What can hang from each mark:
K465: K586
K272: K800
K345: K624 K800
K546: K586
K800: K272 K345
K586: K198 K345 K438 K546 K583
K198: K586
K624: K272 K345
K938: K586
K583: K586

Every row comes from one small tree of marks. The marks that hang from a mark follow it in brackets, in the order of their numbers. Every link used is in the known rows. Which tree was each row made from?
In the rows, zero is written as 128.
Known rows:
K583{K586{K438}}: [132 138 139 149 139 130 103 145 126 128 122 114 134 136 106 100  91 123
 121 133 143 128 121 123 135 128 143 147]
K800{K272 K345}: [123 141  96 142 115 140 156 122 141 123 144 101 128 138 138 125 115 119
 117 154 152 142 172 125 120 112 144 146]
K198{K586{K345{K800{K272}} K583}}: [131 129 121 143 135 140  90 124 127 125 117 101 150 130 117 117 113 131
 144 103 177 128 132 135 167 120 119 140]
K272{K800}: [135 132 126 137 130 139 146 127 126 122 141 104 138 128  99 143 108 114
 126 130 125 147 133 131 138 120 150 133]
K345{K624 K800}: [132 119 146 146 124 149 129 111 129 123 133 109 142 121 126 129 106 111
 113 116 103 130 144 115 143 123 118 145]
K586{K345{K624 K800} K438 K583}: [117 124 144 161 112 145  36 145 120 124 112 103 136 110  98 114  75 122
 130  85 170 125 119 146 177 126 123 119]
K198{K586{K345 K438 K583}}: [130 127 123 143 133 136  41 137 118 120 117 105 141 129 106 112  99 132
 141 102 186 133 102 139 173 126 127 131]
K198{K586{K345{K624} K546 K583}}: [138 132 119 143 147 133  64 128 117 133 109 109 148 123  99 150  92 131
 136  96 170 126 130 136 159 120 127 131]
K583{K586{K198 K345 K438 K546}}: [136 149 140 163 158 128  77 149 126 140 122 117 133 134  71 107  68 121
 125 105 161 123 125 126 147 122 149 139]
K583{K586{K198 K546}}: [141 152 128 151 165 125 111 132 132 142 131 116 132 138  89 123  78 116
 126 126 145 125 140 116 125 123 142 152]
K624{K272{K800}}: [133 130 123 146 117 136 137 116 129 132 136 104 140 157 134 161 112 107
 134 127 126 144 156 138 119 120 159 137]
K800{K345}: [130 137  99 133 125 134 114 122 132 121 149 108 130 132 141 126 110 116
 126 152 152 141 143 134 137 115 144 148]
K586{K345{K624} K438 K546 K583}: [121 135 131 162 129 136  19 153 112 138  92 107 129 110  74 143  54 125
 129  84 173 122 128 150 160 123 147 106]
K583{K586{K198 K438}}: [135 143 138 154 149 131  89 139 132 128 144 114 127 140  93  96  80 116
 120 127 152 133 113 115 137 128 133 151]
K198{K586{K438 K546 K583}}: [129 133 117 142 144 138  34 130 115 127 111 104 134 129 104 127  84 132
 137 115 166 130 113 132 153 124 148 134]
K938{K586{K198 K546 K583}}: [134 148 108 150 165 125  35 129 138 132 120 106 117 133  84  99  64 111
 160 123 151 114 149 130 148 128 116 136]
K272{K800{K345}}: [133 136 113 137 124 140 141 125 128 119 160 104 138 125 111 146 107 115
 122 141 135 149 142 135 141 112 158 142]
K198{K586}: [141 126 118 130 143 135 103 116 125 120 130 108 143 139 125 121 122 125
 132 128 146 138 117 121 147 125 127 147]
K345{K624 K800{K272}}: [127 122 143 152 117 153 158 111 135 124 129 104 141 125 124 128 109 113
 105 117 103 131 164 109 132 121 119 144]
K583{K586{K198 K345 K546}}: [142 152 132 156 164 123 108 141 131 144 123 117 139 135  79 121  79 118
 130 109 159 122 142 125 140 120 139 144]
K938{K586{K546}}: [138 140 115 143 158 126  80 130 133 130 102 110 128 135  99  96  87 116
 151 135 120 112 159 129 140 127 133 135]
K624{K272}: [132 129 117 143 120 131 120 114 132 134 123 106 135 163 152 147 116 107
 139 131 134 138 153 137 116 125 147 139]
K624{K272{K800} K345}: [124 133 113 143 112 125 143 133 127 146 150 108 138 146 140 180 140 112
 117 123 127 140 155 145 114 115 167 145]
K546{K586{K198 K345{K800} K438}}: [133 123 135 150 134 138  94 124 135 135 121 105 131 140  91 105 126 110
 136 103 169 125 135 118 152 133 117 143]
K938{K586}: [137 134 117 139 148 126  89 129 137 120 116 109 129 138 111  83 101 113
 150 139 125 118 147 127 146 131 114 140]
K546{K586}: [138 124 116 130 134 129 140 117 135 135 109 106 134 143 119 133 144 113
 137 134 153 128 151 119 121 135 118 147]
K586{K198}: [136 137 117 141 148 132 100 116 138 126 153 107 120 142 105 119  98 103
 130 127 149 144 120 118 138 127 119 143]
K465{K586}: [130 137 120 136 129 127 116 127 123 114 142 110 128 134  87 106 105 115
 127 129 144 144 134 143 129 118 124 134]

Which tree is each row?
[117 141 115 151 135 136  21 143 116 135  98 101 117 121  93 132  59 124
 139 117 166 126 125 145 141 126 163 117]  K586{K438 K546 K583}
[141 143 138 157 146 125 124 141 125 146 107 120 149 135  99 143  86 122
 123 107 140 118 158 131 130 120 146 141]  K583{K586{K345{K624{K272}} K546}}
[133 144 112 150 154 122  48 143 131 134  91 107 131 126  87 100  75 120
 166 112 157 106 158 147 159 126 123 124]  K938{K586{K345 K546 K583}}
[125 136 105 146 111 143 156 120 140 122 150 105 131 131 134 140 109 117
 100 146 139 142 174 117 118 113 133 146]  K800{K272 K345{K624}}
[126 139 127 148 133 132  71 130 123 111 163 109 116 137  66  88  83 110
 121 119 153 149 111 135 139 120 125 134]  K465{K586{K198 K438}}
[133 141 149 162 145 134  90 144 131 131 137 113 137 134  87  86  83 118
 127 106 159 125 118 122 159 124 132 148]  K583{K586{K198 K345{K800} K438}}
[135 132 120 139 120 142 141 124 126 119 164 107 141 120 108 157 102 114
 110 135 126 150 143 129 139 113 149 141]  K272{K800{K345{K624}}}
[141 120 126 138 130 128 138 124 133 137 105 110 143 136 106 142 141 113
 129 110 158 124 154 123 134 134 107 140]  K546{K586{K345{K624}}}
[119 144 118 149 130 130  46 141 113 121 125 106 119 124  66 111  67 122
 133 116 164 136 130 154 135 117 146 120]  K465{K586{K438 K546 K583}}
[130 133 120 147 143 136  32 138 114 130 104 106 141 126  94 124  85 134
 142  98 181 127 114 141 168 122 145 126]  K198{K586{K345 K438 K546 K583}}
[136 136 109 136 151 133  65 121 120 131 112 105 140 131 112 141  95 130
 143 119 165 129 128 132 146 122 139 139]  K198{K586{K546 K583}}
[130 141 128 148 137 131 110 132 118 125 122 110 138 125  69 108  94 120
 134 104 145 129 153 151 145 109 141 125]  K465{K586{K345{K800} K546}}
[140 119 126 141 125 128 137 121 133 140 104 110 144 144 115 149 143 111
 131 108 156 125 162 126 128 133 112 141]  K546{K586{K345{K624{K272}}}}
[135 131 109 138 141 128  95 117 140 138 126 103 123 141 105 137 121 108
 145 122 184 130 140 121 128 136 102 148]  K546{K586{K198 K583}}
[134 142 110 146 155 125  44 128 143 122 134 105 118 136  97  88  78 108
 159 128 156 121 137 129 153 132  98 141]  K938{K586{K198 K583}}
[142 146 134 153 154 123 118 140 135 134 136 116 139 138  91 108  92 116
 129 113 164 128 129 124 145 124 121 149]  K583{K586{K198 K345}}
[129 129 121 148 133 130  61 133 134 136 117 103 124 137  86 121 111 113
 143 101 200 127 128 130 149 136 109 136]  K546{K586{K198 K345 K438 K583}}
[139 122 134 144 135 143 120 117 127 122 125 108 155 132 115 121 122 127
 124 102 145 131 135 120 161 120 117 143]  K198{K586{K345{K624 K800{K272}}}}
[133 144 140 157 148 128  93 154 120 140 101 116 140 130  84 110  78 128
 126 111 153 118 134 134 144 122 159 134]  K583{K586{K345 K438 K546}}
[119 129 117 146 112 129 131 125 131 148 138 107 138 148 163 154 145 112
 123 123 126 128 161 141 120 117 157 152]  K624{K272 K345{K800}}
[127 145 110 149 143 126  63 143 121 144  87 105 135 119  90 148  76 124
 153  98 183 120 148 157 152 120 145 113]  K586{K345 K546 K583}
[140 145 115 148 168 126  66 125 139 131 123 110 121 139  85  92  77 108
 150 128 127 116 151 121 144 126 123 140]  K938{K586{K198 K546}}
[134 135 129 155 151 129  41 140 137 120 128 109 123 138  79  64  81 110
 147 111 149 120 124 128 170 130 111 132]  K938{K586{K198 K345 K438}}
[126 143 124 152 133 130  73 130 127 118 153 106 128 126  67  98  84 113
 142  97 182 139 131 151 157 115 107 132]  K465{K586{K198 K345{K800} K583}}
[132 133 114 146 113 137 133 115 131 130 149 105 140 156 143 163 111 108
 132 134 133 146 161 140 121 115 165 143]  K624{K272{K800{K345}}}
[141 141 129 157 157 131  85 127 128 142 128 115 132 126  68 149  73 107
 120  88 148 130 141 125 148 119 129 125]  K586{K198 K345{K624} K546}
[141 145 118 153 167 124  63 133 138 133 115 111 127 137  75  90  79 110
 154 111 142 112 151 129 158 124 120 132]  K938{K586{K198 K345 K546}}
[132 137 130 151 144 137 111 130 123 141  92 108 145 124  97 125  97 120
 141 100 139 117 159 141 155 115 157 124]  K586{K345{K800} K546}
[129 134 133 159 136 139  61 126 135 130 143 105 133 118  91 129  77 108
 136  81 179 131 129 133 171 123  95 133]  K586{K198 K345{K624 K800} K583}
[134 134 121 149 141 125  57 141 135 124 108 109 134 124  97  98  85 116
 153 111 153 113 147 141 164 130  97 129]  K938{K586{K345{K624} K583}}
[128 145 116 156 158 130   4 138 133 129 119 105 112 132  76  85  53 113
 155 119 152 115 134 130 154 130 126 131]  K938{K586{K198 K438 K546 K583}}
[133 121 128 141 127 131 106 134 129 134 100 106 135 139 100 117 135 117
 135 113 169 125 137 129 142 135 125 135]  K546{K586{K345 K438}}
